What can hang from each mark
S: W
B: A L
J: A K
H: A C
L: B
A: B H J
C: H
G: A
W: A

Every row comes from one small tree of marks. The marks that hang from a mark follow it in brackets, in alphabetical order. Every link used is in the known rows. Which tree was each row made from?
Known rows
B{A{H{C} J}}: [ 17  -6  -3  -5   1 -12  -8  -5  22  -3  -1  -5   7   5 -13   1  -5  -9
   6   7  -1]
A{B{L} H J}: [-7 16  0  5  3 13 -3  5  4  2 14 -3  3 -5  5  1  0  0  1 16  0]
A{B{L} J}: [-1  6  2  3 14 13 -1  1 -4 -4  4  0 -6  2  6 -4  7  5 -3  9 -2]
G{A{H}}: [-14   6   6   3 -11  -4   7  10   9  -1   3   5   2 -11  -5  25  -5   2
  -3  -2   5]
H{C}: [ 6 27 -3  0  8 -7  0  1 -1 -2 -1  0 -2 -4  0  1 -7 -1 -2 -6 -2]
G{A{J}}: [  2   4   2 -13   0  -5   7   5   9 -10  -4   6   0   7  -7   9   9   9
  -8  -7   5]
B{A}: [  4 -34  20  11  13   2   0  -4   4  -8 -13   5  -8  -3  -2   6   3   3
  -3  -3  -9]
B{A{H{C} J} L}: [  9 -10  -2   0  11  -2 -11  -3  16  -3   1  -8  -3   6 -11  -3  -2 -16
   3  16  -7]
S{W{A{B{L} J{K}}}}: [  3  14  11  12   6  17   3  -1 -14  -2   8  -2  -1 -18   7 -21  21  14
  -2  -5  -9]
C{H{A{B}}}: [  1 -21  -7 -16   1 -12   6  -3  -3   9 -17   4   0  -6  12   2  -7   5
   6 -17  25]
A{B{L} H J{K}}: [ -4  29  -5   5 -12  15  -2   4  -7   7  23  -7  10   0   4  -2   6   5
   1  10  -8]
C{H{A}}: [  2 -10  -4 -21   1 -11   6   1   0   6 -15   4  -1  -4  11  -4  -3   1
   0 -26  15]
J{A{B{L} H} K}: [-18 -11   5  26 -16  10  -3   1 -18   6   8   1   1   2   5   3  -1  -1
   2   8 -15]
J{A{H{C}} K}: [ -2  16  -8   9 -25 -11  -4   0  -6   5   6  -2  10   7  -4  -1  -9  -6
   3  -7 -13]
A{H}: [ -9  25   8   8  -7   5   1   9   5   3   9   2   5 -14   6  10  -7   2
  -2  -3  -6]
W{A{B{L}}}: [-13 -21  12  20  12  14   4   1 -14   4   4   4 -11 -19   5  -2   2   1
  -5   4  -3]
H{A{B{L} J} C}: [  7   0 -17 -22  14  -4   2  -3  -2  -4 -10  -2  -5  11   1 -12  -2   1
   0   0  16]
G{A{B}}: [ -9 -13   7   6   3  -4  10   3  -2  -5  -8   8  -3  -6  -3  24  -1  11
  -1   0  13]
B{A L}: [ -4 -38  21  16  23  12  -3  -4  -1  -9 -11   3 -18  -2   0   3   6  -3
  -5   6 -16]
C{H{A{B{L} J}}}: [  4 -18 -13 -24   9  -3   1  -3  -1   6 -13   0  -4   5  10 -12   3   0
   3  -7  21]
L{B{A{J}}}: [  7 -16  24  -2   9   4  -4  -6   2  -5   0   3  -8   9  -5   3  11  -9
  -2   6 -12]

Which tree is each row?
[  9 -20  10   3   6  12  -3  -5  -4  -7   0  -4  -5  13  -4 -11  20   2
  -6   0 -20]
B{A{J{K}} L}
[ 1 20 -2  0 -9  3 -1  4 10  3 13  0 13 -5  4  5 -3  6  4  8  6]
A{B H J}
[ 15   4 -19 -26   3 -14   5  -4   5  -3 -10   1   5  10  -1  -8  -4   7
   2  -8  22]
H{A{B J} C}
[  8 -11   4   9   3 -10  -6  -3  15   0  -4  -3   1  -6 -10  10 -11 -11
   6   6  -3]
B{A{H{C}}}
[ -5  22  -7  -2  -8 -16   3   7  11   1   0   0   3  -7 -12  23 -13  -6
   1   1  10]
G{A{H{C}}}
[ -2  -7 -11  -8  16  -3   5  -2 -10  -1 -13   0 -11   1   3  -1  -8   0
   0  -1  14]
H{A{B{L}} C}
[  1  -1  -8 -16  -4   9   7  -1 -14  -1   2  -1   2  13   6 -12  13  13
  -6  -9   3]
H{A{B{L} J{K}}}
[  7  -6 -17 -23  -5  -2   3  -4 -12  10  -3  -5   4  10   9 -15   9   5
   2 -14  14]
C{H{A{B{L} J{K}}}}
[  3  28 -14   0   5   1  -6   2   6   5  12  -8   3  -1  -2  -1  -8  -8
   6  19   5]
A{B{L} H{C} J}
[ 13   2  -7   1  -4   1  -9  -5   6   1   9 -12   4  10 -12  -7   5 -10
   3   9 -15]
B{A{H{C} J{K}} L}
[ -1   7   3  -3 -15   4   2   6  11   4  17   1  10 -14  -2  -8   2  -1
  -4  -6  -4]
W{A{H J}}
[ 15  15 -16 -33   2 -14   4  -1   8  -7 -10   1   3  12  -2 -13  -1   3
  -4 -18  13]
H{A{J} C}
[-11  -6   4  21 -27   0  -1  -1 -11   7   7   4  11   1   3   6  -4   5
   5   0  -8]
J{A{B H} K}
[-14 -20   7  24  -3  10  -1  -3 -26   0  -3   4  -7   8   6  -4   6   5
  -2   1 -16]
J{A{B{L}} K}
[-12  -8  -5  21   0  -4  -8  -1  -6   3  -3   0  -5   0   0   4 -16 -14
   7  18  -2]
J{A{B{L} H{C}}}
[ 10  42 -13 -11  -7  -8  -5   4  16   2  12  -5  11   0  -4  -2  -7  -5
   2   2   2]
A{H{C} J}
[ 18  26 -20 -33 -12 -12   6  -2  -2  -1  -1  -4  11  17  -2 -16   6   9
  -5 -24   5]
H{A{J{K}} C}
[ -9 -26  19  19  10  12  -5   1   6  -2  -2  -1 -10  -8  -1   9  -1  -9
  -1  12 -14]
B{A{H} L}
[ -4   5  -3   8 -11 -12  -6   0   4   1  -3   2   2   2  -3   1 -16 -11
   3   0  -6]
J{A{H{C}}}
[-12   6  -8   9   3  -8   1   5   1   3   1  -3  -4  -7  -8  25 -13  -8
   4  19  13]
G{A{B{L} H{C}}}
[ -9 -10  29  15   0   5  -4  -1   2   5   6   2  -6  -8  -3  19  -3 -15
   3  11 -13]
L{B{A{H}}}
[-17 -32  11  22  11   8  -2  -2 -15  -5 -11   9 -15   3   7   0  -2  -1
  -1   8  -9]
J{A{B{L}}}
[  8  18  16   0   8   6   4   3   6  -8  -1   4  -1 -21   5 -19  15  11
  -5 -15  -4]
S{W{A{J}}}
[  8   3  -8 -21 -13   0  10  -2  -7   0   1   2  12  12   5  -9  11  20
  -3 -18  10]
H{A{B J{K}}}
